Each row was made from one small tree. Brackets hold a mark, then the marks that hang from it, in the order of their numbers. Every link used is in the known rows. Write each row's tree.
Known rows
{k792 k13}: 2,1,0,-4,-6,2,-4,-3,2,-5,-1,3,4,5,9,5,-1,-1,-7,-3,2,-3
{k584 k70 {k836 {k792 k13}} k939}: 7,6,-1,-4,1,-5,3,-18,-12,-5,28,4,11,13,-13,10,16,-5,12,-3,11,5
{k704 {k836 {k584 k70}}}: 8,-1,1,-11,6,-18,-8,-13,-19,-1,6,3,3,4,0,1,11,1,12,5,7,0
{k995 {k13 {k792 k836}}}: 6,6,1,-20,-4,6,-7,1,-6,2,2,5,8,5,15,2,-8,1,-4,-4,7,-14
{k792 k13 {k836 k704}}: 8,0,-4,-8,-3,-6,-9,-11,6,-2,-1,1,9,3,11,-1,-3,-5,-3,1,15,-18
{k836 {k584 k70} k704 k792}: 10,1,0,-3,13,-23,-7,-17,-8,1,19,3,10,6,-2,-1,5,5,21,6,16,-7
{k704 {k836 {k792 k13}}}: 4,-1,2,9,5,-25,-7,-14,-6,-6,2,2,17,8,6,-5,1,0,3,-3,3,-9
{k584 k70}: 4,4,-3,-7,-2,3,5,-5,-8,2,9,-1,1,1,-9,5,7,-2,3,1,1,3
{k995 {k13 {k792 {k836 k584 k704}}}}: 13,3,3,-25,4,-7,-21,-7,-7,1,3,7,10,6,27,-1,-11,3,7,1,20,-19
{k995 k13}: 3,3,3,-8,-3,5,-6,4,-1,-1,-2,3,5,2,9,-1,-10,1,-3,-2,1,2
{k70 {k584 {k836 k704 k792} k939}}: 7,2,-3,-2,10,-10,-5,-15,-5,2,35,-2,11,6,-13,-2,13,-9,28,6,12,1
{k995 {k13 {k792 {k836 {k584 k939}}}}}: 12,7,2,-33,-3,-1,-17,-9,-17,1,10,14,3,11,26,8,3,4,8,-3,16,-12
{k792 k13 {k836 {k584 k70} k704}}: 14,3,-4,-23,0,-10,-12,-18,-5,-2,9,6,7,8,10,6,7,-1,5,5,23,-17
{k836 k704 {k792 {k13 k995}}}: 6,2,4,1,3,-11,-14,-9,3,-4,7,4,24,6,16,-2,-13,1,3,-2,8,-13
{k584 k70 k939}: 8,6,-5,-13,-5,5,4,-12,-14,1,15,2,-1,2,-7,10,15,-3,10,0,5,8
{k792 {k13 k995} {k836 k584}}: 6,3,4,-25,-2,-4,-19,-5,-4,-2,1,13,11,11,25,7,0,3,-6,-1,11,-20
{k584 {k836 {k792 {k13 k995}}} k939}: 3,5,6,-5,1,-3,-9,-10,-6,-6,19,8,18,13,4,5,3,-3,6,-6,6,-1
{k70 k584}: 1,3,-4,-10,0,4,-1,0,-3,4,14,0,2,1,-4,4,9,-4,7,4,-2,-1
{k995 {k13 {k792 {k836 k584}}}}: 8,5,4,-28,1,-2,-15,-2,-10,1,3,11,6,9,24,4,-4,6,1,-2,13,-17
{k792 k836}: 1,1,-3,-6,0,-4,0,-4,1,2,0,2,1,1,-1,-1,4,-1,-2,1,6,-13
{k70 {k584 k836}}: -1,1,-1,-9,4,6,0,2,-3,2,20,-3,2,4,-14,3,11,-9,9,5,0,4
{k704 {k836 {k584 k939}}}: 8,-2,2,-10,4,-19,-14,-15,-18,-3,4,7,0,5,11,0,13,2,15,2,9,2
{k70 {k584 {k836 k704 {k792 k13}}}}: 6,2,-1,0,8,-9,-8,-11,3,-3,27,-2,18,9,-7,-1,5,-8,14,4,11,-6
{k13 k792}: 2,3,1,-5,0,4,-1,-1,-7,0,3,0,3,2,7,4,-3,1,1,-3,0,-4

Write each row's tree
8,4,1,-16,2,1,-13,-5,-5,3,3,1,15,0,17,-1,-11,-2,2,0,11,-21 | {k13 {k792 {k836 k704}} k995}
2,4,5,-1,1,-6,-9,-4,0,-4,7,7,20,9,13,2,-7,3,-2,-6,1,-11 | {k836 {k792 {k13 k995}}}
7,1,-3,-10,3,-4,-7,-8,-3,3,3,-2,7,-1,9,-2,-4,-3,5,1,13,-19 | {k13 {k792 {k836 k704}}}
15,3,-6,-25,2,-11,-10,-21,-14,2,16,6,0,4,3,5,16,-2,19,7,24,-9 | {k792 {k836 {k584 k70 k939} k704}}
9,3,-2,1,9,-10,1,-20,-11,0,29,-3,10,5,-19,0,11,-6,25,4,16,5 | {k584 k70 {k836 k704 k792} k939}
8,0,2,-1,13,-32,-6,-18,-19,-1,14,4,11,8,-4,-3,13,5,18,3,9,-6 | {k704 {k836 {k584 k70} k792}}
4,4,1,-17,-6,3,-10,-3,0,-1,-1,7,13,6,16,5,-4,-2,-11,-4,5,-18 | {k792 {k13 k995} k836}
4,3,8,-9,5,-14,-17,-7,-4,-4,10,13,18,13,22,4,-4,8,3,-4,7,-13 | {k836 k584 {k792 {k13 k995}}}
4,1,6,3,3,-21,-14,-11,-8,-5,3,5,25,7,14,-4,-5,1,1,-5,0,-11 | {k704 {k836 {k792 {k13 k995}}}}
7,3,2,-9,2,-18,-12,-17,-8,-6,16,13,8,15,15,7,12,6,12,-3,13,-6 | {k836 {k584 k939} {k792 k13}}
14,3,-3,-19,2,-7,-10,-18,-15,0,16,5,-1,4,4,7,12,0,21,6,19,4 | {k836 {k584 k70 k939} k704}
7,5,6,-15,2,-12,-18,-13,-10,-5,16,16,16,15,23,8,5,7,10,-4,10,-8 | {k836 {k584 k939} {k792 {k13 k995}}}
3,2,2,2,2,-8,-2,-14,-4,-6,20,5,10,13,-4,4,10,-4,9,-4,9,2 | {k584 {k836 {k792 k13}} k939}
6,1,0,7,13,-12,2,-13,-4,0,23,-5,12,4,-21,-4,3,-5,17,4,13,0 | {k584 k70 {k836 k704 k792}}
6,0,0,8,3,-16,-8,-13,5,-4,7,1,16,5,7,-4,-6,1,6,-1,11,-11 | {k836 k704 {k792 k13}}
8,1,7,-7,8,-18,-23,-11,-1,-5,9,10,22,10,24,-1,-9,6,9,0,14,-15 | {k836 k584 k704 {k792 {k13 k995}}}
11,2,3,-22,1,-8,-24,-9,0,-3,1,10,14,8,27,2,-6,1,0,2,19,-22 | {k792 {k13 k995} {k836 k584 k704}}
13,7,-6,-31,-6,-5,-8,-20,-15,-2,15,13,2,12,9,16,22,-1,6,1,19,-9 | {k792 k13 {k836 {k584 k70 k939}}}
8,-1,3,0,8,-24,-16,-15,2,-6,9,7,14,10,15,-2,-3,6,11,1,17,-13 | {k836 k584 k704 {k792 k13}}
3,0,-1,3,13,-12,-4,-8,1,2,28,-4,13,5,-15,-6,5,-7,21,7,9,-3 | {k70 {k584 {k836 k704 k792}}}
12,2,-4,-20,6,-12,-9,-15,-8,3,10,3,3,3,1,2,8,0,12,8,21,-14 | {k792 {k836 {k584 k70} k704}}
9,6,2,-31,-5,-2,-20,-12,-10,-3,8,16,9,12,27,11,8,1,1,-2,15,-15 | {k792 {k13 k995} {k836 {k584 k939}}}
11,2,0,-8,10,-30,-8,-26,-26,-1,20,7,9,9,-2,2,20,4,25,2,12,-1 | {k704 {k836 {k584 k70 k939} k792}}
